Each row was made from one path, in order. Every step used is in the known rows, and no mark comes twice. Write each row's path.
Known rows:
guziz > serepo > futof > liko: -9,-7,4,3,-3,-8,-2,7,-3,-1,3,-10,1,7,-2,0,-1,3,6,1,-7,-8
guziz > serepo > nafif > liko: 0,0,-11,11,3,-15,-13,17,-10,-14,7,-6,-1,-4,5,-9,-8,10,14,0,-8,-15
serepo > guziz > liko: -8,-8,4,10,2,0,-7,6,2,-11,-1,8,-10,-6,-5,-7,-5,-2,-7,-6,-26,-2
lesama > futof > liko > guziz > serepo > nafif: 10,-7,-3,8,-8,-9,3,-2,12,-8,4,-9,0,20,-13,-4,5,12,0,-12,-18,-16
kifir > guziz: -8,-3,6,15,4,3,-9,-6,-12,-2,-2,-4,-3,-9,1,-7,1,-2,-7,-7,-8,2
liko > guziz > serepo > futof: 5,-8,-1,7,-3,4,-14,4,8,-8,-19,0,-8,8,-7,-9,10,-1,9,6,-6,0
lesama > futof > liko > guziz > serepo > mitiluf: 6,-1,2,-5,-8,-3,-5,-1,11,0,5,0,4,41,-1,-2,4,10,-1,0,-7,-15
mitiluf > liko > guziz > serepo: 9,-9,-12,1,1,-11,-11,-3,-12,-9,-4,-1,4,9,-3,-20,12,4,-2,5,1,-1
kifir > guziz > serepo > nafif > liko: -7,2,-3,16,4,-17,-9,11,-12,-14,6,-5,-4,-9,-3,-16,0,9,3,-5,-18,-12
lesama > futof > serepo > nafif > liko: 3,5,-3,12,4,-15,-3,3,-5,-17,0,-18,2,5,-5,1,-13,4,14,-7,-12,-10
lesama > futof: 3,2,7,12,-5,5,-15,-3,-3,-1,-1,-12,0,8,0,-3,-11,-5,0,-6,1,-1
nafif > liko > guziz > serepo > futof > lesama: 8,-10,7,0,8,-10,-6,9,-10,-18,-17,2,-4,8,-1,-9,-4,8,0,11,-15,1
guziz > serepo: -2,-12,-7,8,4,-4,-14,10,-8,2,6,-4,0,2,8,-8,-3,4,7,6,4,-7
guziz > liko: -3,-7,-2,8,-2,4,-9,2,-7,-6,10,2,-2,-2,3,-4,-14,0,0,-2,-15,-2
lesama > futof > liko > nafif: 1,7,-2,-3,-10,-1,7,-10,3,-10,19,-10,3,14,-2,3,-20,-3,-3,-15,-3,-8
liko > nafif: -1,2,-15,0,-2,7,-5,-4,0,-14,9,-2,-3,-2,6,1,-17,-6,8,-3,4,-3
futof > serepo > nafif > liko: -3,-1,-13,8,10,-15,-2,8,-11,-17,-1,-11,2,-5,4,4,-11,8,19,-3,-11,-10
liko > guziz: 6,-6,-3,7,0,9,-12,-4,-2,-8,-14,3,-3,3,5,-4,2,2,1,-3,-2,2
kifir > nafif > liko > guziz: -6,11,-8,6,-11,-6,-6,1,-8,-14,-8,4,-8,-1,8,-20,-6,1,-2,-18,-16,5
nafif > liko > guziz > serepo: 5,-3,-4,5,3,-11,-13,14,-13,-11,-6,9,-3,8,9,-22,0,11,1,2,-3,-6
nafif > liko: -4,7,2,8,2,-6,-15,9,-22,-10,-1,-2,0,-4,15,-8,-16,3,3,-3,0,-2

Which path is each row?
-9,-13,-3,7,16,-7,-1,6,-1,-6,-12,-3,-4,-5,0,1,4,0,5,-1,-8,-1 -> futof > serepo > guziz
7,7,-10,-8,-5,3,-18,-12,-5,-15,-10,1,4,19,2,-3,8,-2,4,6,2,0 -> serepo > mitiluf > liko > guziz
12,-8,-20,4,-1,-10,-10,-5,-2,-18,-3,-7,2,4,-12,-12,14,6,8,2,-9,-7 -> mitiluf > liko > guziz > serepo > nafif
8,-9,5,4,-5,-8,0,0,2,1,4,-3,3,25,-5,-11,3,11,-9,-7,-9,-9 -> lesama > futof > liko > guziz > serepo
0,6,-26,-17,-4,-7,-11,-4,-1,-18,20,-2,5,19,1,-7,-5,-6,15,14,9,-11 -> guziz > serepo > mitiluf > liko > nafif
-7,10,-16,-5,-11,-9,-12,9,2,-12,1,9,-7,21,10,-18,0,5,9,-2,-14,-9 -> kifir > nafif > liko > guziz > serepo > mitiluf
-1,-2,-16,-1,-5,7,-1,-3,4,-19,20,6,-4,-1,-1,-2,-22,-6,5,-3,-13,-6 -> guziz > liko > nafif
-8,1,-5,-2,3,-12,-16,-5,-13,-5,10,-5,5,13,-3,-13,11,-2,-1,10,-2,-7 -> kifir > guziz > serepo > mitiluf > liko
12,-15,0,-5,6,-11,-5,-7,-10,-17,-15,-7,3,8,-14,-8,8,0,-3,14,-11,7 -> mitiluf > liko > guziz > serepo > futof > lesama
-8,-10,-16,-3,9,-6,11,1,12,-22,9,8,-8,-2,-11,-2,-10,-6,5,-2,-25,-5 -> futof > serepo > guziz > liko > nafif
-6,-2,-9,0,-2,3,1,2,12,-23,9,11,-12,-6,-7,-7,-12,-9,-3,-7,-23,-4 -> serepo > guziz > liko > nafif
0,-18,4,2,9,-3,-7,6,-6,-6,-4,-10,0,2,-3,5,-7,0,5,14,-9,0 -> guziz > serepo > futof > lesama
1,7,-18,-6,-4,-4,-5,-12,-11,-20,11,-8,4,-2,-1,-7,-10,-9,4,-1,6,1 -> mitiluf > liko > nafif
9,-12,-17,11,-1,1,-10,3,9,-12,-7,-1,-5,3,-5,-5,9,9,12,0,-11,-10 -> liko > guziz > serepo > nafif
-2,-5,-6,0,3,-7,9,-4,18,-21,11,1,-8,9,-20,-5,-12,-9,0,-7,-26,-5 -> lesama > futof > serepo > guziz > liko > nafif
1,-10,8,3,6,5,-7,-3,-7,-10,-12,-12,-1,-2,-2,13,-12,-5,4,7,-9,6 -> serepo > futof > lesama
-13,-1,0,-1,-3,-9,9,-5,4,-12,11,-6,-5,2,-14,-7,-1,-4,-1,-6,-16,-9 -> kifir > guziz > serepo > futof > liko > nafif
-3,0,-16,-9,8,-10,-9,-7,-12,-10,3,-11,11,17,4,6,0,-2,16,13,6,-4 -> futof > serepo > mitiluf > liko
5,-2,-17,-11,7,-7,-7,-12,-5,-14,-10,-2,8,23,0,1,10,1,12,10,0,-2 -> futof > serepo > mitiluf > liko > guziz
10,-20,3,1,8,1,-6,1,2,-11,-17,-2,-4,9,-7,0,3,4,3,12,-13,3 -> liko > guziz > serepo > futof > lesama
6,-3,-15,7,8,-11,-1,2,-4,-23,-14,-2,-2,1,0,-1,-1,11,16,-5,-15,-6 -> futof > serepo > nafif > liko > guziz
-2,0,-14,-7,0,-9,-19,1,-11,-6,10,-6,8,18,5,-6,3,0,10,16,8,-8 -> guziz > serepo > mitiluf > liko
-1,-1,7,2,-8,3,-1,-6,2,-9,-18,-3,-4,8,-5,2,3,1,-1,-9,-13,1 -> serepo > futof > liko > guziz
4,2,3,5,-3,-7,-15,12,-4,-16,-20,5,-8,8,-2,-19,3,4,7,5,-9,-2 -> nafif > liko > guziz > serepo > futof
-2,6,-28,-18,4,-7,-1,-13,-2,-21,13,-8,10,17,0,7,-8,-8,20,12,7,-6 -> futof > serepo > mitiluf > liko > nafif
